Every row comes from one small tree of marks. The marks that hang from a mark follow it in brackets, in the order of their numbers. Every link used is in the known rows. Which tree was each row made from?
Known rows:
z920{z224{z618} z732}: [ 10.4  11.5  -4.8   7.2  11.7  -5.7   4.4  -7.9 -20.9 -12.5  -9.3  -9.3
  -6.8   6.2  18.4  19.0 -16.6   3.4  10.2 -14.9  -2.4   8.3  10.0 -23.0
   2.9   2.1  19.3]
z82{z277 z471 z999{z920{z732}}}: [ 16.7   0.6  12.1  22.4  42.4  30.1 -16.6  18.2  15.1  29.9   1.6   7.8
  13.5 -41.4  -3.4 -23.0   2.6   7.2  13.7  -0.8   2.0  -8.5 -10.5  16.8
  -7.3 -17.1   5.5]
z471{z82{z277 z999{z920{z224{z618} z732}}}}: [ 13.1  17.2  -0.2  -6.6  49.2  -7.2 -49.1   5.5  -3.0  -8.3  -3.6  -0.8
 -13.7 -39.2  -1.0   2.6 -15.1   6.8   9.4 -15.0  -3.3 -15.9  14.6   0.6
  -7.4 -13.7  32.1]
z277{z82{z471 z999{z920{z732}}}}: [  3.8   1.4  13.3   8.8  33.0  27.8 -11.4  18.3  13.3  12.7   4.9  -6.3
  19.9 -21.5  20.5 -17.3  -8.6   5.6   4.1  -7.5   2.7 -11.4   2.5   9.8
   3.2  -1.0  -8.7]
z471{z82{z999}}: [ 19.5  36.1  -4.6  -3.8  -9.1 -13.6  11.3  13.5   4.7  20.1  -5.0   1.4
  -9.3 -19.2  -9.8  16.8  -8.7   6.8   1.1 -15.1   6.6 -11.5  -2.2   4.7
 -23.1   7.2 -15.9]
z999{z82{z471} z920{z224{z618{z287}} z732}}: [-11.8 -30.2   3.3  -1.3  13.8   0.2 -13.2 -12.1 -12.8 -21.2   6.4   0.5
  31.7 -28.8   3.4 -21.7   7.7   4.2   8.3   9.6 -23.2  14.7  24.1  -8.2
  32.7  -8.5  15.9]
z999{z920{z732{z618}}}: [-11.0   1.6   1.4  -4.0   7.5 -12.1  12.4  -5.6 -13.9   3.3 -14.1   0.1
  -6.6 -12.0  -3.0   2.1  -5.4  -9.7  14.5 -10.0  -4.6  13.7 -12.8   4.2
  -1.0  -3.2  -7.4]
z224{z618{z287 z732{z920}}}: [-24.3 -12.8   2.8   2.5 -69.0 -18.3  28.5 -28.4   0.5 -31.3   6.2  14.6
   3.6  30.4   2.4   5.9  21.9   5.0   3.7  12.0  -0.1  32.5   0.4   6.7
   7.5  -4.9 -21.2]
z277{z82{z999{z920{z224{z618{z287}}}}}}: [-15.1 -12.2   4.7   1.4 -19.9   4.7 -29.4 -13.9  10.2 -31.4   6.9 -10.0
  23.2  -5.2   1.0   1.6   5.2  18.3 -17.6   0.2  -2.6 -17.9  22.4 -12.7
  12.2   2.8   4.1]
z618{z224 z287{z933} z732{z920}}: [-38.1 -22.0 -15.2 -11.0 -71.9 -20.9  29.0 -26.6  11.5 -19.8  13.6  20.0
   1.5  70.0 -19.8   8.7  20.2  -2.4 -11.1  23.1   9.9  26.7 -12.5  10.0
  19.3   5.3 -40.6]
z471{z82{z277 z999{z920{z224 z732}}}}: [ 15.1  16.5  -8.7 -11.3  52.0 -12.1 -41.9  16.4   0.5  14.4  -7.2   0.0
 -12.9 -27.8  -8.2   1.6 -20.7  -6.1  14.7 -13.1  -1.4 -15.7  -0.9  11.1
  -7.9 -11.8  19.4]
z277{z82}: [  3.1  13.2  11.9   4.6 -17.6   0.9  32.2   1.9   7.9   8.7  -8.8 -17.0
   6.5   6.4  25.1   6.2  -1.1   0.9  -9.9 -13.5   1.0  -9.2   6.6  -7.6
 -12.8  21.5 -33.1]
z471{z82{z999{z920{z224 z732{z618}}}}}: [ -1.5  26.0 -19.4 -26.8  35.8 -25.1 -37.9   5.5 -12.1  -5.0  -9.6   3.4
 -18.1 -18.0 -13.9  10.0 -28.9 -11.6  15.3 -12.1   0.6  -6.2  -7.8   7.6
   5.8  -8.3  19.1]
z920{z224{z618{z287}} z732}: [ -4.8  -5.7  -6.3   5.5  -7.3  -7.8   1.9 -17.0 -15.2 -22.3  -1.8  -2.0
   2.1  14.3   1.9  16.9  -5.3   9.2   9.8  -2.0  -5.8  15.9  13.6 -19.3
  12.7  -6.1  10.3]
z82{z277 z999}: [ 21.4  19.8   8.5  21.2  -5.1  18.3   7.4  12.5  20.4  27.2  -4.6   2.7
  -1.5 -18.1 -10.2  -1.0   6.4  15.7  -0.3  -3.1   9.1 -18.8 -11.0   4.5
 -22.1  -3.3  -9.5]
z287{z618}: [ 11.2  13.8   0.9   4.8 -22.9   0.0  35.4   9.1  -4.7  13.4   5.5  -0.2
 -14.6  16.8  -0.9  19.7   6.8   3.8  -2.3  -7.7   4.2  -4.8 -13.0 -11.6
 -20.0   9.5 -14.7]
z618{z732}: [  4.3   4.3  -1.4   7.5 -27.6  -7.3  39.8  -5.1  -3.9   5.9  -7.8   4.7
   0.2  23.0   3.2  14.2   7.8   4.7   1.0  -6.4   1.6  13.9 -12.5   0.4
 -15.0   7.3 -28.0]
z999{z82 z920{z732{z618}}}: [-15.3  -6.7   6.5 -16.5  10.5 -12.7  13.3  -2.6 -12.6  -0.1 -12.0  -2.7
  -2.7 -22.6  -5.0 -14.1  -0.9  -6.6  12.7  -2.5 -16.0  11.4  -3.0   5.9
  11.9  -5.0  -9.5]
z618{z287{z933} z732{z920}}: [-24.3  -7.3 -10.9 -10.5 -62.8  -9.5  27.3 -15.3   3.5  -6.6   8.3  14.6
  -9.0  44.1  -9.7  11.1  13.4 -11.7  -6.3  19.2   7.7  27.8 -13.0   9.8
  10.2   3.7 -35.4]
z287{z920{z224} z933}: [ 23.1  21.9 -15.6 -13.4  -5.7   0.4   8.9  10.7  -5.9  24.3  -1.1 -12.9
 -31.3  36.8  -0.6  24.4 -11.4 -31.8 -27.6   4.8  15.6  -2.6  -4.5 -13.4
 -11.9  26.7   6.6]
z999{z82 z920{z224{z618{z287{z933}}} z732}}: [-20.9 -26.0  -2.7 -18.9   2.0  -1.2 -15.6 -14.5 -18.2 -24.6   4.4  -7.0
   2.0  -8.3  -9.3  -0.1   2.3   1.3  -8.2   8.5 -17.5  10.0  26.9 -19.7
  29.5  -0.8   8.8]
z732{z618{z287} z920}: [-25.5   4.2  -4.2  -6.2 -63.8 -24.2  27.1 -19.4   4.9  -9.2  -3.3  11.1
  -1.0  13.8 -10.2   0.3  10.0 -14.4   9.8  14.5   2.7  22.7 -16.0  12.1
  13.2  -2.4 -22.9]
z999{z82{z277} z920}: [  2.9 -12.9  19.0   2.9  -0.9  -3.9  17.7   5.3   7.2  21.6 -10.3  -8.1
  12.6 -39.3  -5.2 -22.7  21.0  -1.3  -2.4  -2.4 -17.4  -7.6   3.8   7.1
  -9.9   3.9 -17.8]
z224{z618 z920{z732}}: [  5.1  -3.0  14.3  14.5  -1.4   4.4  22.6  -5.5 -21.7  -0.6 -12.0 -11.8
 -20.5 -20.2  16.4  11.1  -8.4   6.7   6.4 -13.3   0.0  12.9  20.9  -9.5
 -22.3  -3.8  20.3]
z999{z82{z277 z471} z920{z224 z732{z618}}}: [ -0.8  -5.5   3.2  -7.9  53.2   5.8 -26.0   3.7  -1.3   1.8  -8.0   2.7
  11.4 -39.7   4.5 -36.0  -1.9 -15.1  14.2  10.6 -17.1  -2.6  -1.2   7.3
  22.5 -11.3  17.5]
z920{z224 z732{z618{z287}}}: [-13.6   2.1 -17.4  -8.0  -4.7 -14.4  -0.5 -14.1 -10.6 -15.1  -8.0   5.9
  -4.2  23.4 -10.1  12.4 -13.4  -5.9  14.6   7.3  -2.4  17.0  -8.9  -7.3
  19.4 -10.1   1.4]

Which tree is each row?
[-27.5 -40.9  -3.2   7.5 -56.1 -17.8  35.1 -24.4   2.8 -14.5   0.7  10.7
   6.5  42.2 -21.7   6.6  20.7  13.2  -7.9  14.4   0.6  21.1   3.4   8.1
  -8.2  -3.3 -20.0]
z618{z224{z920} z287 z732}
[  4.7  -3.4   2.0  12.0   6.4   8.8 -32.8  -9.2   5.4 -18.8  -0.8   7.0
   4.5  -6.9  -7.0  -1.7  10.3  17.9  -6.6  -1.0   1.2 -11.5  -0.3  -1.9
  -7.2 -10.6  19.8]
z82{z277 z999{z920{z224{z618{z732}}}}}
[  8.3 -15.5  19.9   7.9  42.0  14.4   4.1  12.8   5.5  24.6  -3.7  -1.3
  19.6 -49.0   7.7 -37.2  11.6  -3.6  13.0   3.3 -17.8   2.0   4.2  12.9
   4.2  -8.5  -5.6]
z999{z82{z277 z471} z920{z732}}
[  3.4 -18.6  11.2   5.2  19.5   7.9 -17.3  -9.7   0.9 -18.4   1.1   5.6
  26.8 -30.7  12.4 -31.9  22.7   5.9  -5.3   9.3 -18.8  -0.8  14.9  -0.6
   9.0  -2.4  12.1]
z999{z82{z277 z471} z920{z224{z618{z732}}}}
[ -0.7   3.9  12.5   4.4  -9.7   9.0   1.1   8.6  14.4   9.7  -2.2 -13.9
  13.3 -13.7   6.6  -2.1   0.8   8.1 -11.8 -12.6   3.9 -21.6   2.3   3.7
  -9.9  11.6 -20.7]
z277{z82{z999{z920}}}
[-22.2   5.1 -17.8 -12.4 -52.4 -31.6   5.1 -21.4  -1.5 -17.9  -4.8   6.9
  -0.4  24.6  -9.2   5.4  -2.8 -23.4  10.3  15.1   2.8  17.7 -15.6   4.4
  24.1  -0.6  -2.4]
z732{z618{z287} z920{z224}}
[ -6.4 -18.6   0.9   8.8  -6.4 -12.3  30.2  -5.4 -10.0   8.5  -9.6  -6.5
 -10.3  16.9  -1.4   7.4  -7.8   2.8   6.9  -7.1   3.1  12.1   5.5   1.4
 -12.5  -0.1   3.1]
z618{z224{z920{z732}}}
[ -4.2   7.2 -18.3 -15.4 -32.3 -20.9  11.6  -1.0  -9.2 -14.8  10.1   9.5
 -22.7  62.8   7.3  17.6  -2.9 -17.2   8.3   5.5   8.5  12.3 -25.2   0.6
   6.0   1.7   2.8]
z287{z618{z732{z920{z224}}}}
[  0.3  -7.9  11.5  13.3 -32.6  -0.6  29.6 -14.3 -15.5 -13.2  -8.7  -2.2
 -13.5  -3.0  11.1  11.8   9.3  11.7  -6.9  -5.7   2.1  13.8  14.6  -5.2
 -29.3   2.2   4.9]
z224{z618{z732} z920}
[  5.6  -0.8  -3.6 -11.4   4.3  -5.8  25.9  13.1   2.1   7.0  19.6   3.4
 -38.9  75.3  -8.1  16.8   1.5  -6.1  -6.4   6.4  12.6   6.7 -12.7  -1.4
  -9.3   3.0   0.2]
z287{z618{z224} z920{z732}}
[-18.5  11.1 -11.1 -20.3  15.7 -30.3 -16.3  -4.1   1.8  -9.9  -2.7  13.1
  -9.2  -3.1 -25.2   3.2  -9.5   5.8  10.4  -7.9   2.8  -3.0  -7.3  15.6
   3.6  -8.3  -6.2]
z471{z82{z999{z920{z732{z618{z224}}}}}}
[-11.4  -9.8 -11.0  -3.0   2.8  13.5 -36.2 -10.3  -8.9 -19.5   8.1   1.7
  -3.6  -1.7 -20.0  14.4  -6.3  11.9  -8.8   4.3   2.2  -0.4  11.5 -16.6
  17.1  -9.4  20.0]
z82{z999{z920{z224{z618{z287{z933}}} z732}}}
[ 13.7  15.7 -19.9 -25.7  -3.6   6.4   3.4  13.9  -6.9   1.7  19.2   3.5
 -53.2  80.9  -4.6  31.7  -1.8 -22.6 -31.4  16.7  19.5  -0.9 -16.8 -12.8
 -12.9  16.7   6.3]
z287{z618{z732} z920{z224} z933}
[  7.0   4.4  14.6  13.6   4.4  23.0  -4.6  13.6  20.7  15.8   4.6  -6.8
  31.1 -29.2  14.9 -16.9   4.1   6.7 -10.7  -5.8   4.0 -21.2   2.4   6.8
  -5.4  11.8 -16.3]
z277{z82{z471 z999{z920}}}
[ 20.0   1.4  -0.8  16.3  54.0  23.0 -38.4  17.0   8.1  21.5   0.0   3.7
  14.2 -30.3  -0.9 -17.6 -10.1  -0.9  15.2   0.4   1.5 -13.1  -9.0   7.4
   4.0 -15.6  26.6]
z82{z277 z471 z999{z920{z224 z732}}}
[ 19.2   3.7  13.3  27.2  13.3  26.3  -8.9  14.0  21.9  32.3   1.2   7.1
  24.4 -49.4  -8.2 -23.2  16.3   7.7  -0.5   0.6   2.8 -17.4 -10.2  14.1
 -15.4  -4.7  -2.2]
z82{z277 z471 z999{z920}}
[  0.3   1.8  -2.5  -6.9  31.2   5.7 -28.1  10.9   1.2  -0.9  -3.5 -16.7
   3.9   6.0  15.1   2.2 -25.3  -1.0   3.5 -13.7   2.3 -16.5   3.3  -2.5
   9.4   0.5   8.2]
z277{z82{z999{z920{z224 z732}}}}
[  5.2   3.7   7.9   7.6  40.9  24.7 -40.7   3.8   2.9 -17.5   5.9  -9.5
  19.9 -21.3  29.8 -11.8 -15.1   9.8  -0.2  -8.2   0.4 -16.3  19.4  -9.7
  14.1  -0.6  24.2]
z277{z82{z471 z999{z920{z224{z618} z732}}}}
[ 19.6  20.8 -17.7 -25.8  26.6  11.5  -3.7  22.8 -13.6  13.8  17.0  -6.2
 -60.5  64.2   0.5  30.2 -20.0 -28.4 -16.6   8.3  17.4  -2.1 -10.9 -17.1
  -5.7   9.8  22.0]
z287{z618 z920{z224 z732} z933}
[ -7.4  10.6  11.0  -0.2  33.1  25.0 -21.0   9.6  13.5  -2.1   1.2   1.6
  11.4 -23.6  15.8 -21.3  -9.6   3.5   4.5   0.4   4.8 -12.0  -4.0  11.6
   9.5  -5.6  -6.0]
z277{z82{z471 z999{z920{z732{z618}}}}}
[ 29.5  20.4  10.5  30.4   9.3  32.4   1.8  16.5  24.7  32.5   0.7   8.7
  15.9 -33.4  -2.8 -15.8  10.6  14.0   0.8   4.4   9.1 -19.0 -10.6   8.8
 -17.2  -3.6  -5.4]
z82{z277 z471 z999}
[-18.5 -31.4   1.6  -9.4  -0.6 -14.4  -7.7 -17.0 -17.9 -27.0  -0.3  -7.2
  14.9 -11.5  -5.2  -6.7   4.2   5.6   6.9   2.7 -23.8  14.3  23.4 -12.0
  28.2  -8.4  11.5]
z999{z82 z920{z224{z618{z287}} z732}}
[ 18.0   5.4  -8.1  14.8   8.1   8.1 -18.1   9.5   2.6  19.2  -0.1  -0.5
  28.4 -26.9  -5.7  -5.7  -4.3  -3.1   1.2  -4.2   4.3 -12.9  -9.9   0.0
   1.8   4.8  15.6]
z82{z471 z999{z920{z224}}}
[-17.1 -20.1   4.5   4.3 -48.1  11.1  19.8 -22.7  -9.9 -21.8   2.9   6.2
 -16.6   9.4  -7.7  15.5  18.7  14.0 -24.3  13.2   4.7  17.5  20.2  -9.2
 -16.5   1.8  -6.2]
z224{z618{z287{z933} z732} z920}
[-20.7 -10.1  -9.0  -2.0 -55.0 -32.0  38.5 -18.5   6.1 -11.3   1.6  12.4
   4.8  57.6   0.3   4.1  11.5  -4.9   4.4   4.4   7.3  23.4 -18.4  14.3
   7.1   6.7 -28.2]
z618{z224 z732{z920}}
[ -5.1 -13.7   1.4   5.3 -31.7  -8.6  32.7  -0.9  -4.6   3.6   6.0  -1.4
 -17.1  26.2 -11.7  14.1  10.0   7.4 -11.1  -0.4   6.7  -6.0  -0.7  -6.8
 -24.6   8.0   2.3]
z287{z618{z224{z920}}}
[ -0.3 -13.7  -4.5 -14.2  22.3 -17.2   1.5   3.8 -19.1   6.5 -10.9 -14.5
   6.8  -9.4   3.2  -4.8 -12.9 -13.1  12.9  -8.9 -18.2   6.8   4.9  -3.5
  18.0   1.7   7.9]
z999{z82 z920{z224 z732}}
[ 22.0  14.7 -12.9 -17.4  23.9  -1.8   3.7  21.9 -12.3  11.3  12.8  -6.5
 -47.5  61.2   4.7  24.5 -18.7 -23.7  -0.9   3.5  10.6   2.9 -13.2  -9.1
  -8.2   2.7  25.0]
z287{z618 z920{z224 z732}}
[  7.7  12.5  -2.8  -7.3  18.9 -12.1 -42.0  -5.4   2.3 -20.6  -1.7   9.5
  -6.1 -21.6  -5.5   2.1   3.8  11.8  -5.1  -7.3  -1.7 -14.6   8.7   5.1
 -14.8  -7.5  16.6]
z471{z82{z277 z999{z920{z224{z618{z732}}}}}}
[ 15.7  21.4  11.9  16.4  -0.6  30.3   6.7  16.0  23.7  15.9   4.4  -5.0
  20.6 -13.2  20.1 -10.2  -1.7  12.7  -9.5  -2.6  11.2 -22.5   2.2   0.9
  -6.4  11.3 -19.6]
z277{z82{z471 z999}}
[  9.4   5.8   0.3   6.7  15.4  16.3 -25.8  11.7  13.9   7.4   3.0 -11.5
  32.2 -18.1  17.5 -12.0  -7.9  -2.6  -9.6  -4.6   3.6 -25.6   3.7  -1.6
   5.9  13.4   4.2]
z277{z82{z471 z999{z920{z224}}}}
[ 10.0 -12.9  20.7  12.0  12.2  10.3  11.9   9.1  11.9  27.0  -4.2  -2.1
  30.0 -56.7   2.5 -38.1  24.5  -3.3  -0.3   4.4 -17.8  -7.7   4.5  11.0
  -3.8   4.2 -13.4]
z999{z82{z277 z471} z920}
